Known rows, with every way that one mark hangs from another:
j_126[j_274[j_634 j_740[j_304[j_334 j_977]]]]: [-1.57  0.87 -0.59 -0.45  0.82  2.09 -1.69 -1.49  0.22 -1.15 -2.72 -1.97
 -3.40 -3.12 -0.13 -1.28  0.08 -0.55  1.55 -0.13]
j_334[j_304[j_740[j_274] j_977]]: [-2.78  3.59  5.45  4.86  4.94 -4.57  7.50 -3.78 -1.22 -5.14 -0.86  3.75
 -5.72  1.09  1.96  1.97 -0.08 -0.45 -0.86 -0.50]
j_740[j_304]: [-1.54 -0.01  2.69  1.70  0.41 -1.25  2.95 -1.52  0.25 -2.52  0.22 -1.24
 -1.78  1.35  0.07  0.02 -0.60 -0.24 -0.65  1.33]
j_424[j_890[j_126[j_274[j_634 j_740]]]]: [ 2.40 -3.07 -3.35 -4.20 -3.01  2.92 -3.97  2.02  0.30  5.55  1.06  1.62
  4.97 -0.25 -2.10 -1.54  3.26 -0.52  2.09 -0.39]
j_274[j_634]: [ 0.44 -0.67 -0.21 -0.04 -0.63 -0.82 -1.81  0.75 -0.85  2.29  2.07 -0.75
  1.47 -0.40 -1.03 -2.05 -0.30  2.30 -0.65  1.26]
j_274[j_740[j_304[j_334 j_977]]]: [-3.85  2.99  4.00  2.20  2.68 -1.25  2.18 -2.96 -0.08 -5.86 -1.94 -2.18
 -5.17 -0.95  2.94 -0.35 -1.27 -1.38 -1.31  0.56]
j_890[j_634]: [ 0.93 -0.41  0.03  1.27 -1.00 -1.78 -0.19  0.77 -2.06  0.91  3.89 -0.57
  1.80  1.89 -1.20 -0.35  0.19  1.33 -1.37  0.31]
j_334[j_304[j_740]]: [-3.32  1.79  2.79  2.68  3.19 -4.09  4.98 -2.34 -0.12 -3.57  0.52  1.85
 -2.41  0.50  2.27  0.76 -0.79 -0.73 -1.04  0.24]
j_634[j_274[j_740[j_304]]]: [-1.48  0.50 -2.76 -0.25 -0.11  1.33  0.39  1.32 -0.22 -0.90 -1.43 -1.32
  1.77 -1.92  1.87 -0.17 -0.56 -1.00 -0.92 -0.41]
j_424[j_890[j_126[j_274[j_740[j_304[j_334]]]] j_634]]: [ 2.42 -2.77 -2.13 -2.50 -2.28  2.35 -0.99  1.14  0.40  1.34  1.18  0.00
  1.66  1.54 -1.33  1.29  2.37 -1.07  2.65 -0.56]
j_274[j_634 j_740[j_304]]: [-0.79  0.69 -1.55 -1.86 -0.39  2.20 -1.43  1.20 -0.88  0.73 -0.39 -1.27
  0.30 -2.32  1.01 -2.33  0.20 -1.45  1.07  1.20]
j_634[j_274[j_740]]: [-1.16  0.75 -3.58 -0.04 -0.51  0.21 -1.43  1.62 -0.74  0.73 -0.23 -0.76
  4.00 -2.23  1.47 -0.95 -0.80  0.25 -2.20 -0.96]
j_890[j_126 j_424 j_634[j_274[j_740[j_304]]]]: [ 1.86 -2.17 -4.18 -3.88 -2.16  2.19 -3.05  4.45  1.30  3.79  1.02  1.36
  4.34  0.95 -0.05  1.23 -0.41 -1.47  0.32 -1.03]
j_424[j_890[j_126[j_274[j_634 j_740[j_304]]]]]: [ 1.98 -3.29 -2.63 -4.39 -2.62  4.01 -2.24  1.71  0.69  4.07 -0.06  1.25
  2.89  0.03 -1.78 -0.76  3.38 -1.60  3.22  0.18]
j_304[j_334 j_977]: [-3.00  1.93  6.16  4.52  2.97 -4.64  1.92 -3.97  0.00 -5.09  0.16 -2.05
 -5.24  0.78  1.24 -0.04 -1.89  2.54 -3.30  0.54]
j_890[j_126[j_274]]: [ 0.63 -2.39 -1.16  0.01 -0.45 -0.71 -0.73 -1.11  1.81  2.87  0.73  1.66
  2.89  1.24 -3.43 -0.26  1.75  1.47  0.74 -0.97]
j_634[j_274[j_740[j_304[j_334 j_977]]]]: [-2.98  1.66  0.57  1.72  2.13 -0.07  1.37 -0.75  0.03 -4.19 -2.61 -2.35
 -2.75 -2.04  3.13  0.68 -1.41 -0.02 -1.65 -0.47]
j_424[j_890[j_126]]: [ 1.23 -2.86  1.74 -0.84 -1.54 -1.12  0.22  0.32  0.40  2.13  2.71  1.43
  2.97  3.30 -1.11 -0.08  2.00  0.77 -0.61  0.68]
j_304[j_334 j_740 j_977]: [-2.73  4.03  6.68  4.89  5.01 -4.41  4.09 -3.55 -0.73 -6.31 -1.47 -1.46
 -6.07  0.17  4.13  1.86 -2.30  1.06 -3.36  0.63]
j_424[j_890[j_126[j_274]]]: [ 1.90 -3.61 -0.37 -1.54 -2.41  0.39 -0.95 -0.08  1.15  3.37  1.52  1.72
  3.54  2.37 -2.88  0.09  2.66  0.52  0.68 -0.25]
j_126[j_274[j_634 j_740[j_304[j_334]]]]: [-0.49  0.06 -3.23 -1.27 -0.71  2.33 -2.32 -0.47  0.79  0.14 -2.02 -2.09
 -0.65 -3.22 -0.65 -1.36 -0.63 -0.35  2.26 -0.06]
j_424[j_890[j_126[j_274[j_740]] j_634]]: [ 3.07 -2.94 -3.49 -3.30 -3.28  2.47 -2.87  2.34 -0.85  4.77  2.70  1.77
  5.38  1.60 -2.41 -0.12  3.72 -1.08  1.61 -1.03]

Rows:
[ 3.04 -3.41  0.27 -1.48 -2.32 -0.34 -0.54  2.10 -1.07  3.35  4.64  1.42
  3.82  3.97 -1.77  0.56  2.87  0.85  0.06  0.33] -> j_424[j_890[j_126 j_634]]
[ 0.41 -1.37 -2.72 -3.19 -2.34  0.58 -4.48  0.56  3.05  4.20 -0.40  2.37
  4.34 -0.01 -2.02 -1.02 -0.72 -1.76  0.14 -1.32] -> j_890[j_126[j_274[j_740]] j_424]
[ 3.49 -4.23 -2.33 -1.93 -2.54  0.82 -1.16  3.76 -0.92  4.25  3.88  1.16
  5.23  3.01 -1.32  1.47  2.78  1.75 -0.11 -0.51] -> j_424[j_890[j_126 j_634[j_274]]]
[ 0.45  4.19  4.42  4.51  4.28 -3.14  4.07 -2.15 -1.55 -3.92 -1.78  0.15
 -5.45 -0.54  2.42  2.04 -2.06  2.42 -1.13  0.41] -> j_304[j_334 j_740[j_274[j_634]] j_977]
[-1.94  1.67  1.34 -0.89  1.40  1.83 -0.58  0.12 -1.52 -0.87 -1.10 -1.03
 -2.82 -2.09  1.56 -2.10  0.96 -1.68  0.36  1.14] -> j_274[j_634 j_740[j_304[j_977]]]
[-1.11  2.43  6.14  5.48  2.91 -3.10  6.23 -4.23  0.10 -6.55 -1.84 -0.51
 -7.18  1.73  0.20  2.16 -1.90  1.61 -0.48  0.45] -> j_740[j_274 j_304[j_334 j_977]]
[ 2.26 -2.01 -4.97 -3.60 -2.51  1.07 -4.67  4.78  0.88  5.27  2.16  1.80
  6.25  0.65 -0.34  0.55 -0.65 -0.37 -0.82 -1.51] -> j_890[j_126 j_424 j_634[j_274[j_740]]]
[-0.12 -0.26 -3.87 -2.38 -1.37  3.51 -2.59  0.57  0.05  2.12 -1.61 -0.84
  1.09 -3.04 -1.34 -2.00  0.91 -1.52  2.38 -0.02] -> j_126[j_274[j_634 j_740[j_304]]]
[ 0.94  3.69  3.61  3.16  3.34 -1.57  3.66 -0.78 -2.74 -1.17 -1.19  1.78
 -3.14 -0.17  1.50  1.29  0.11  0.92 -0.97  0.35] -> j_304[j_740[j_274[j_634]] j_977]
[ 2.07  0.08  0.32  1.36 -0.48  0.31  2.87  0.07 -0.65  0.16 -0.12  0.62
 -1.13  0.63 -1.83  0.20 -0.38  1.32  1.77  1.10] -> j_740[j_274[j_634] j_304]
[ 2.99 -3.02 -3.99 -3.09 -2.65  2.05 -2.36  4.37 -1.35  4.36  3.03  1.24
  6.23  1.46 -0.17  0.60  2.91  0.02  0.16 -0.94] -> j_424[j_890[j_126 j_634[j_274[j_740]]]]
[ 0.29 -0.02 -4.66 -2.13 -1.83  2.33 -4.42  0.91 -0.47  3.78 -0.41 -0.36
  3.34 -3.35 -1.79 -2.89  0.72 -0.26  1.10 -0.57] -> j_126[j_274[j_634 j_740]]
[ 0.98 -2.44  0.08 -3.52 -1.00  3.70 -1.61  0.67  0.10  2.80 -0.71  1.29
  0.16  0.10 -1.23 -0.63  4.12 -1.77  2.54  0.16] -> j_424[j_890[j_126[j_274[j_634 j_740[j_304[j_977]]]]]]
[-3.40  2.63  3.22  1.07  2.00  0.07  1.92 -1.78 -1.02 -3.75 -1.51 -0.79
 -3.34 -0.75  2.20 -1.19  0.49 -2.67 -1.07  0.54] -> j_274[j_740[j_304[j_977]]]
[-3.35  1.39  6.75  3.97  3.19 -3.04  4.02 -4.02  0.55 -6.66 -1.15 -2.54
 -7.42  1.15  1.56  0.96 -1.60  0.98 -1.65  1.25] -> j_740[j_304[j_334 j_977]]
[-1.17  1.11 -0.85 -0.77  0.33  0.87 -1.02  0.21  0.01 -1.53 -0.88 -2.58
 -1.60 -2.55  1.76 -1.63 -1.61 -0.27  0.95  1.19] -> j_274[j_634 j_740[j_304[j_334]]]
[-1.73  0.92 -1.41  0.51 -0.18  0.77 -0.12 -2.22  1.33 -2.47 -2.28 -1.88
 -1.10 -1.98 -0.16 -0.47 -1.11 -1.27  0.90 -0.53] -> j_126[j_274[j_740[j_304[j_334]]]]
[-2.60  2.04  1.10  1.25  0.99 -0.95  1.47 -1.77  0.60 -4.32 -1.24 -2.41
 -2.10 -1.12  2.40 -0.51 -2.05 -1.16 -0.51  0.68] -> j_274[j_740[j_304[j_334]]]
[ 1.06 -1.30 -1.07 -3.21 -1.23  2.31 -3.07  1.24  1.34  2.85 -0.04  2.05
  0.43  1.31 -1.84  0.55  1.24 -2.91  1.34 -1.28] -> j_890[j_126[j_274[j_740[j_304[j_977]]]] j_424 j_634]
[ 2.86 -3.37 -3.13 -2.41 -2.40 -0.30 -3.47  4.09  1.30  5.08  2.95  1.67
  5.18  2.44 -1.63  1.49 -0.79  1.59 -1.19 -1.07] -> j_890[j_126 j_424 j_634[j_274]]
[-2.36  2.10  1.95  0.19  2.23  0.61 -0.30 -1.06 -0.62 -2.96 -1.61 -2.41
 -4.65 -2.40  2.39 -1.46 -0.70 -0.39  0.19  1.10] -> j_274[j_634 j_740[j_304[j_334 j_977]]]
[ 1.79 -1.58 -2.70 -1.12 -3.03 -0.78 -3.31  3.57 -0.05  3.18  2.73 -0.26
  3.92  1.20 -0.63  0.77 -2.52  1.08 -2.67 -0.39] -> j_890[j_424 j_634[j_274]]
[ 0.29  1.39  2.92  4.45  0.89 -2.70  5.44 -2.89  0.88 -4.91 -1.04 -0.76
 -3.70  1.64 -0.38  2.01 -2.75  1.90  0.35  0.56] -> j_740[j_274 j_304[j_334]]
[ 0.22  1.56  4.25  3.64  2.39 -1.45  3.97 -2.42 -0.45 -3.92 -1.62 -0.75
 -6.67  0.51 -0.34  1.25 -1.33  2.46  0.90  1.01] -> j_740[j_274[j_634] j_304[j_334 j_977]]
[ 0.73  3.75  2.46  4.98  2.61 -4.21  5.17 -2.27 -0.31 -4.41 -1.10  0.04
 -2.04  0.50  2.15  2.77 -3.49  1.94 -1.44  0.10] -> j_304[j_334 j_740[j_274]]
[ 2.36  2.50  0.00  1.94  1.18 -1.20  2.78  0.74 -2.01  0.67 -0.27  1.58
  0.72 -0.33  0.63  1.00 -0.94  1.22  0.02  0.50] -> j_304[j_740[j_274[j_634]]]
[-1.11  0.61 -1.24 -1.43  0.12  3.23 -1.90 -0.49 -0.55  0.74 -2.20 -0.72
 -1.70 -2.92 -0.79 -1.90  1.65 -1.63  1.63 -0.11] -> j_126[j_274[j_634 j_740[j_304[j_977]]]]
[ 2.39 -1.89 -4.42 -3.85 -3.18  1.61 -5.34  2.48  1.42  5.60  1.75  2.40
  5.19  0.79 -2.79 -0.35  0.31 -1.57  0.89 -1.71] -> j_890[j_126[j_274[j_740]] j_424 j_634]
[ 1.02 -2.66 -0.91 -1.91 -2.21 -0.75 -3.25 -0.13  3.60  4.13  0.50  2.28
  3.25  1.76 -3.39 -0.03 -0.83  0.19 -0.16 -0.73] -> j_890[j_126[j_274] j_424]
[-1.92  0.86 -2.11  0.77  0.63  0.26  0.59  0.32  0.59 -2.92 -1.83 -2.54
  0.13 -2.23  2.53  0.47 -2.10  0.18 -1.08 -0.43] -> j_634[j_274[j_740[j_304[j_334]]]]
